What can hang from each mark:
J714: J31 J161 J231
J136: J31
J31: J136 J642 J714
J395: J153 J161 J179 J231 J881
J881: J395
J161: J714
J153: J395
J179: J395
J231: J395 J714
J642: J31

Known rows, with every way that one mark hangs from another:
J395[J179]: [ 0.06 -0.06 -0.08 -0.24 -0.08  0.00 -0.20  0.31  0.02 -0.14  0.06  0.02
 -0.01  0.16 -0.02 -0.18  0.19 -0.21  0.26  0.03 -0.07  0.18 -0.11 -0.02
  0.11 -0.06  0.05  0.05]
J231[J395 J714]: [-0.01 -0.08 -0.28 -0.27  0.12 -0.06 -0.19  0.26 -0.16 -0.17  0.07  0.15
 -0.10  0.19 -0.03 -0.08  0.23 -0.27  0.09  0.05 -0.07  0.17  0.03 -0.02
  0.08 -0.20  0.08  0.20]
J31[J714]: [-0.01 -0.07 -0.16 -0.28  0.14 -0.08 -0.24  0.31 -0.12 -0.12  0.06  0.11
 -0.04  0.16  0.04 -0.17  0.23 -0.15  0.13  0.04 -0.02  0.17 -0.11 -0.07
  0.20 -0.14  0.05  0.02]
J161[J714[J31[J642] J231[J395[J179 J881]]]]: [ 0.08 -0.11  0.10 -0.03 -0.07 -0.19 -0.18 -0.06  0.02 -0.19  0.20  0.08
  0.12  0.14 -0.04 -0.06  0.14 -0.10  0.19  0.06 -0.12  0.23 -0.05 -0.03
  0.26 -0.12  0.10  0.00]
J714[J231]: [ 0.06 -0.09 -0.25 -0.18  0.01 -0.04 -0.25  0.18 -0.05 -0.33  0.01  0.07
 -0.04  0.17  0.05 -0.16  0.20 -0.03  0.08  0.07 -0.02  0.17 -0.15 -0.04
  0.16 -0.07  0.06  0.05]
J395[J161 J881]: [ 0.05 -0.07  0.05 -0.37 -0.16 -0.08 -0.27  0.21 -0.03 -0.18  0.06  0.04
 -0.11  0.15 -0.03 -0.09  0.10 -0.11  0.10  0.08 -0.12  0.15  0.13 -0.06
  0.06 -0.26  0.05  0.07]
J714[J231[J395[J153 J161]]]: [-0.01 -0.08 -0.13 -0.20  0.10 -0.03 -0.24  0.13 -0.09 -0.31  0.01  0.08
 -0.13  0.14  0.05 -0.07  0.03 -0.11  0.12  0.07 -0.20  0.15 -0.06 -0.08
  0.14 -0.14  0.08  0.22]
J161[J714[J31 J231]]: [ 0.10 -0.07 -0.13 -0.08  0.15 -0.08 -0.21  0.03  0.03 -0.27  0.01  0.07
  0.08  0.10 -0.01 -0.13  0.17  0.08  0.08  0.07  0.13  0.15 -0.23 -0.09
  0.24 -0.03  0.08 -0.03]
J179[J395[J161]]: [ 0.05 -0.06 -0.15 -0.23 -0.02 -0.12 -0.21  0.42  0.00 -0.31  0.03  0.07
 -0.11  0.17 -0.10 -0.18  0.07 -0.13  0.12  0.12 -0.22  0.12  0.04 -0.05
  0.06 -0.25  0.01  0.11]
J395[J153 J179 J231[J714[J31[J136]]] J881]: [ 0.03 -0.03  0.43 -0.27  0.14 -0.11 -0.14 -0.11  0.09  0.00  0.32  0.03
  0.08  0.21  0.02  0.09  0.07 -0.23  0.24 -0.07  0.02  0.22 -0.12  0.04
  0.18  0.04  0.12  0.10]
J395[J153 J161 J231 J881]: [ 0.03 -0.13  0.38 -0.38  0.10 -0.05 -0.23 -0.01  0.00 -0.15  0.14  0.03
 -0.08  0.20  0.05  0.01 -0.10 -0.02  0.17 -0.04 -0.08  0.19 -0.01 -0.05
  0.11 -0.11  0.08  0.06]
J642[J31[J714[J161 J231[J395[J153 J179]]]]]: [-0.04 -0.06 -0.21 -0.14  0.13 -0.03 -0.24  0.14 -0.09  0.00  0.13  0.08
  0.07  0.05  0.04 -0.05  0.22 -0.14  0.23  0.01 -0.11  0.20 -0.22 -0.13
  0.24 -0.21  0.13  0.14]
J642[J31[J136 J714[J161 J231[J395[J881]]]]]: [-0.03 -0.03 -0.24 -0.19  0.01 -0.07 -0.27  0.18 -0.12 -0.10  0.18  0.15
  0.04  0.09  0.00 -0.03  0.36 -0.21  0.00  0.10 -0.26  0.15 -0.11 -0.09
  0.25 -0.33  0.13  0.11]
J31[J136 J642 J714[J161 J231[J395[J179]]]]: [-0.07 -0.07 -0.02 -0.07 -0.01 -0.06 -0.16  0.15  0.16 -0.03  0.18  0.18
  0.06  0.24 -0.05 -0.11  0.25 -0.36  0.07  0.12 -0.38  0.21 -0.07  0.06
  0.36 -0.32  0.09  0.06]
J881[J395[J161]]: [ 0.02 -0.08 -0.18 -0.25 -0.05 -0.03 -0.28  0.25  0.10 -0.20  0.03  0.08
 -0.23  0.12 -0.08 -0.21  0.19 -0.24  0.09  0.07 -0.13  0.14  0.16 -0.05
  0.08 -0.17  0.06  0.12]
J31[J136 J714[J161 J231[J395[J153]]]]: [-0.08 -0.04 -0.21 -0.23  0.20 -0.04 -0.24  0.12 -0.04 -0.13  0.13  0.18
 -0.04  0.18  0.04 -0.03  0.20 -0.27 -0.01  0.10 -0.22  0.15 -0.12 -0.04
  0.31 -0.23  0.09  0.17]
J642[J31[J136 J714[J161 J231[J395]]]]: [-0.06 -0.02 -0.32 -0.13  0.12 -0.01 -0.23  0.26 -0.05 -0.12  0.11  0.16
  0.05  0.08 -0.01 -0.08  0.35 -0.21  0.01  0.11 -0.27  0.13 -0.20 -0.09
  0.26 -0.30  0.13  0.12]
J136[J31]: [ 0.02 -0.16 -0.22 -0.25  0.09 -0.01 -0.21  0.29 -0.03 -0.24  0.04  0.04
  0.01  0.00  0.00 -0.23  0.23 -0.02  0.04  0.10  0.02  0.12 -0.06 -0.13
  0.10 -0.12  0.05  0.13]
J31[J714[J161]]: [-0.03 -0.09 -0.26 -0.30  0.07 -0.07 -0.23  0.26 -0.09 -0.01  0.06  0.12
  0.00  0.16 -0.02 -0.15  0.20 -0.11  0.06  0.06 -0.01  0.16 -0.09 -0.09
  0.21 -0.31  0.05 -0.02]
J881[J395]: [ 0.04 -0.09 -0.33 -0.27 -0.01 -0.08 -0.27  0.25 -0.02 -0.22  0.07  0.10
 -0.19  0.14 -0.03 -0.21  0.27 -0.26  0.08  0.03 -0.07  0.17  0.09 -0.05
  0.12 -0.09  0.06  0.10]
J881[J395[J231]]: [ 0.04 -0.13 -0.16 -0.22  0.09  0.04 -0.24  0.16  0.02 -0.22  0.13  0.09
 -0.14  0.18 -0.03 -0.22  0.19 -0.16  0.13 -0.03 -0.09  0.20  0.01 -0.02
  0.11 -0.04  0.06  0.01]
J714[J31[J136 J642]]: [-0.01 -0.02  0.00 -0.17  0.01 -0.21 -0.07  0.21  0.18 -0.27  0.14  0.08
  0.10  0.13 -0.02 -0.16  0.17 -0.27  0.01  0.11 -0.31  0.15 -0.12  0.00
  0.30 -0.19  0.08  0.05]
J231[J395 J714[J31 J161]]: [-0.04 -0.05 -0.45 -0.24  0.04 -0.14 -0.14  0.15 -0.13 -0.07  0.15  0.12
  0.05  0.10 -0.09 -0.06  0.19 -0.23  0.05  0.10 -0.08  0.13 -0.01 -0.08
  0.13 -0.36  0.10  0.17]
J161[J714]: [ 0.10 -0.12 -0.02 -0.24  0.16 -0.04 -0.22  0.18  0.00 -0.18 -0.07  0.12
 -0.02  0.15 -0.03 -0.14  0.17 -0.01  0.09  0.04  0.12  0.16 -0.14 -0.06
  0.16 -0.07  0.05 -0.03]
J714[J31]: [ 0.03 -0.03 -0.29 -0.24  0.00 -0.14 -0.16  0.26 -0.04 -0.28  0.10  0.01
  0.05  0.06  0.00 -0.16  0.16 -0.12  0.11  0.07 -0.07  0.12 -0.14 -0.10
  0.15 -0.14  0.06  0.05]
J153[J395[J161[J714[J31]] J179 J231 J881]]: [ 0.06 -0.11  0.13 -0.14  0.05 -0.06 -0.22  0.04  0.13 -0.05  0.20  0.04
  0.04  0.19 -0.11 -0.12  0.04 -0.12  0.20  0.00  0.01  0.19 -0.04 -0.01
  0.07 -0.19  0.08 -0.05]

Rows:
[-0.02 -0.03  0.13 -0.25  0.14 -0.01 -0.20  0.17  0.02  0.00  0.05  0.08
 -0.12  0.17 -0.05  0.01  0.06 -0.31  0.27  0.02 -0.10  0.18  0.04 -0.01
  0.06 -0.12  0.10  0.28]	J231[J395[J153 J161 J179] J714]
[-0.08 -0.21 -0.21 -0.09  0.08 -0.08 -0.18  0.12  0.00 -0.07  0.13  0.14
  0.10  0.05 -0.01 -0.21  0.24 -0.06  0.00  0.13 -0.15  0.18 -0.01 -0.11
  0.27 -0.35  0.08  0.10]	J136[J31[J642 J714[J161 J231[J395]]]]
[ 0.01 -0.13 -0.21 -0.18  0.11  0.02 -0.19  0.26  0.06 -0.13  0.14  0.07
 -0.02  0.25 -0.04 -0.24  0.13 -0.23  0.19 -0.02 -0.07  0.20 -0.17  0.03
  0.07 -0.11  0.06  0.00]	J153[J395[J179 J231]]
[ 0.06 -0.10  0.09 -0.13  0.10 -0.19 -0.12  0.08  0.12 -0.17  0.03  0.10
  0.12  0.10 -0.04 -0.15  0.12 -0.02  0.08  0.07 -0.01  0.19 -0.14 -0.05
  0.28 -0.13  0.08 -0.06]	J161[J714[J31[J642]]]
[ 0.07 -0.09  0.01  0.04  0.03 -0.11 -0.14  0.02  0.10 -0.22  0.11  0.08
  0.12  0.13 -0.04 -0.12  0.14 -0.09  0.21  0.07 -0.14  0.22 -0.16 -0.03
  0.27 -0.10  0.10  0.01]	J161[J714[J31[J642] J231[J395[J179]]]]
[ 0.01 -0.08  0.60 -0.13  0.33 -0.05 -0.09 -0.09  0.34 -0.13  0.07  0.09
  0.08  0.16 -0.02 -0.05 -0.13 -0.02  0.10  0.01 -0.14  0.16 -0.20  0.00
  0.31 -0.06  0.10 -0.01]	J395[J153 J161[J714[J31[J136 J642]]] J231]
[ 0.02 -0.06  0.04 -0.05 -0.27 -0.18 -0.17  0.05  0.05 -0.24  0.27  0.00
  0.06  0.13 -0.03 -0.08  0.08 -0.21  0.22  0.10 -0.37  0.20  0.05 -0.02
  0.20 -0.27  0.10  0.11]	J714[J31[J642] J231[J395[J161 J179 J881]]]
[-0.02  0.00 -0.20 -0.24  0.08 -0.13 -0.13  0.11  0.10 -0.04  0.13  0.12
  0.09  0.15 -0.09 -0.04  0.25 -0.22 -0.05  0.11 -0.01  0.11 -0.09 -0.01
  0.20 -0.28  0.09  0.10]	J231[J714[J31[J136] J161]]
[ 0.05 -0.12 -0.02 -0.26  0.22 -0.16 -0.17  0.20 -0.09 -0.29  0.14  0.07
 -0.05  0.21  0.02 -0.10 -0.03 -0.04  0.18 -0.03 -0.12  0.19 -0.15 -0.04
  0.14 -0.06  0.03  0.07]	J179[J395[J153 J231]]
[ 0.04 -0.15  0.20 -0.41  0.13 -0.10 -0.22 -0.02 -0.13 -0.17  0.19  0.04
 -0.04  0.20  0.11  0.00 -0.02 -0.03  0.16 -0.08 -0.01  0.22 -0.11 -0.05
  0.16 -0.03  0.07  0.03]	J395[J153 J231 J881]
[-0.03 -0.20  0.01 -0.07  0.14 -0.09 -0.18  0.14  0.05 -0.13  0.09  0.10
  0.08  0.06  0.04 -0.24  0.26  0.00  0.04  0.09 -0.05  0.19 -0.07 -0.08
  0.30 -0.14  0.07  0.05]	J136[J31[J642 J714[J231]]]
[ 0.07 -0.07  0.41 -0.23  0.15  0.03 -0.23  0.10  0.20 -0.01 -0.08  0.05
 -0.07  0.15 -0.04 -0.05 -0.02 -0.07  0.27  0.00  0.06  0.18 -0.10 -0.05
  0.14  0.00  0.07  0.08]	J395[J153 J161[J714] J179]
[ 0.09 -0.12  0.08 -0.19  0.07 -0.06 -0.28 -0.05 -0.10 -0.18  0.08  0.09
 -0.05  0.17  0.03  0.02  0.12 -0.07  0.20  0.01  0.04  0.22 -0.07 -0.06
  0.17  0.01  0.09  0.10]	J161[J714[J231[J395[J153 J179 J881]]]]
[-0.03 -0.05 -0.03 -0.19  0.04 -0.21 -0.07  0.06  0.20 -0.01  0.14  0.14
  0.13  0.18 -0.10 -0.07  0.22 -0.25 -0.06  0.11 -0.13  0.16 -0.05  0.04
  0.29 -0.34  0.10  0.07]	J231[J714[J31[J136 J642] J161]]
[ 0.02 -0.13 -0.05 -0.25  0.15  0.05 -0.16  0.05  0.02 -0.01  0.08  0.12
  0.03  0.25 -0.06 -0.09  0.13 -0.02  0.10 -0.01  0.09  0.19 -0.11  0.01
  0.14 -0.22  0.06 -0.03]	J395[J231[J714[J161]]]
[ 0.02 -0.06  0.08 -0.25  0.00 -0.04 -0.26  0.15  0.17 -0.07  0.07  0.02
 -0.23  0.13 -0.04 -0.14  0.11 -0.29  0.24  0.00 -0.09  0.18  0.12 -0.03
  0.10 -0.02  0.08  0.18]	J881[J395[J153 J161 J179]]
[-0.05 -0.06  0.02 -0.30  0.25 -0.08 -0.21  0.16 -0.06 -0.10  0.03  0.13
 -0.16  0.17 -0.01  0.02  0.04 -0.26  0.14  0.04 -0.09  0.16  0.06 -0.05
  0.09 -0.18  0.10  0.28]	J231[J395[J153 J161] J714]
[-0.05 -0.17 -0.03 -0.01  0.07 -0.02 -0.18  0.19  0.04 -0.10  0.17  0.09
  0.07  0.05  0.01 -0.23  0.25 -0.14  0.16  0.09 -0.18  0.21 -0.04 -0.07
  0.25 -0.16  0.09  0.13]	J136[J31[J642 J714[J231[J395[J179]]]]]
[ 0.02 -0.07  0.48 -0.20  0.23  0.10 -0.16  0.03  0.20  0.06  0.06  0.04
 -0.04  0.23 -0.03 -0.03 -0.06 -0.11  0.32 -0.07  0.03  0.21 -0.11  0.04
  0.11  0.00  0.09  0.09]	J395[J153 J161 J179 J231[J714]]
[-0.07 -0.08  0.06 -0.24  0.05 -0.14 -0.14  0.22  0.16  0.01  0.09  0.18
  0.06  0.22 -0.05 -0.14  0.23 -0.28 -0.04  0.10 -0.27  0.18 -0.05  0.04
  0.36 -0.35  0.06 -0.02]	J31[J136 J642 J714[J161]]
[-0.07 -0.09 -0.03 -0.18 -0.07 -0.19 -0.20  0.07  0.01 -0.08  0.23  0.20
  0.04  0.24 -0.01 -0.04  0.25 -0.31 -0.05  0.13 -0.39  0.21  0.05  0.02
  0.36 -0.41  0.08  0.06]	J31[J136 J642 J714[J161 J231[J395[J881]]]]
[ 0.06 -0.05  0.58  0.00  0.07  0.09 -0.09  0.05  0.46 -0.06  0.10  0.06
  0.14  0.18 -0.13 -0.14  0.01 -0.12  0.25  0.04 -0.20  0.18 -0.18  0.06
  0.24 -0.08  0.09 -0.10]	J395[J161[J714[J31[J136 J642]]] J179 J231]
[ 0.03 -0.08  0.14 -0.24  0.19 -0.11 -0.17  0.22  0.03 -0.26  0.10  0.05
 -0.09  0.21 -0.01 -0.10 -0.11 -0.04  0.19  0.01 -0.19  0.16 -0.08 -0.04
  0.11 -0.11  0.03  0.09]	J179[J395[J153 J161 J231]]
[-0.04  0.03 -0.10 -0.08  0.14  0.04 -0.25  0.33  0.02 -0.22  0.06  0.14
 -0.01  0.07 -0.01 -0.10  0.31 -0.23  0.08  0.12 -0.34  0.12 -0.17 -0.07
  0.22 -0.22  0.13  0.17]	J642[J31[J136 J714[J231[J395[J161]]]]]
[ 0.01 -0.08  0.06 -0.17  0.02 -0.10 -0.19  0.06  0.11  0.02  0.26  0.04
  0.01  0.23 -0.10 -0.09  0.09 -0.25  0.19  0.00  0.00  0.19  0.03  0.03
  0.04 -0.23  0.10  0.06]	J153[J395[J161 J179 J231[J714[J31]] J881]]
[ 0.02 -0.09  0.04 -0.18  0.14  0.05 -0.24  0.07  0.13 -0.09  0.08  0.10
 -0.18  0.21 -0.11 -0.15  0.16 -0.18  0.14 -0.01 -0.01  0.17  0.14  0.03
  0.07 -0.12  0.08  0.07]	J881[J395[J161 J231[J714]]]
[-0.01 -0.06 -0.14 -0.21  0.01 -0.06 -0.30  0.19 -0.17 -0.20  0.14  0.12
 -0.09  0.17  0.03 -0.07  0.19 -0.16  0.13  0.08 -0.17  0.17  0.03 -0.07
  0.16 -0.24  0.07  0.11]	J31[J714[J231[J395[J161 J881]]]]
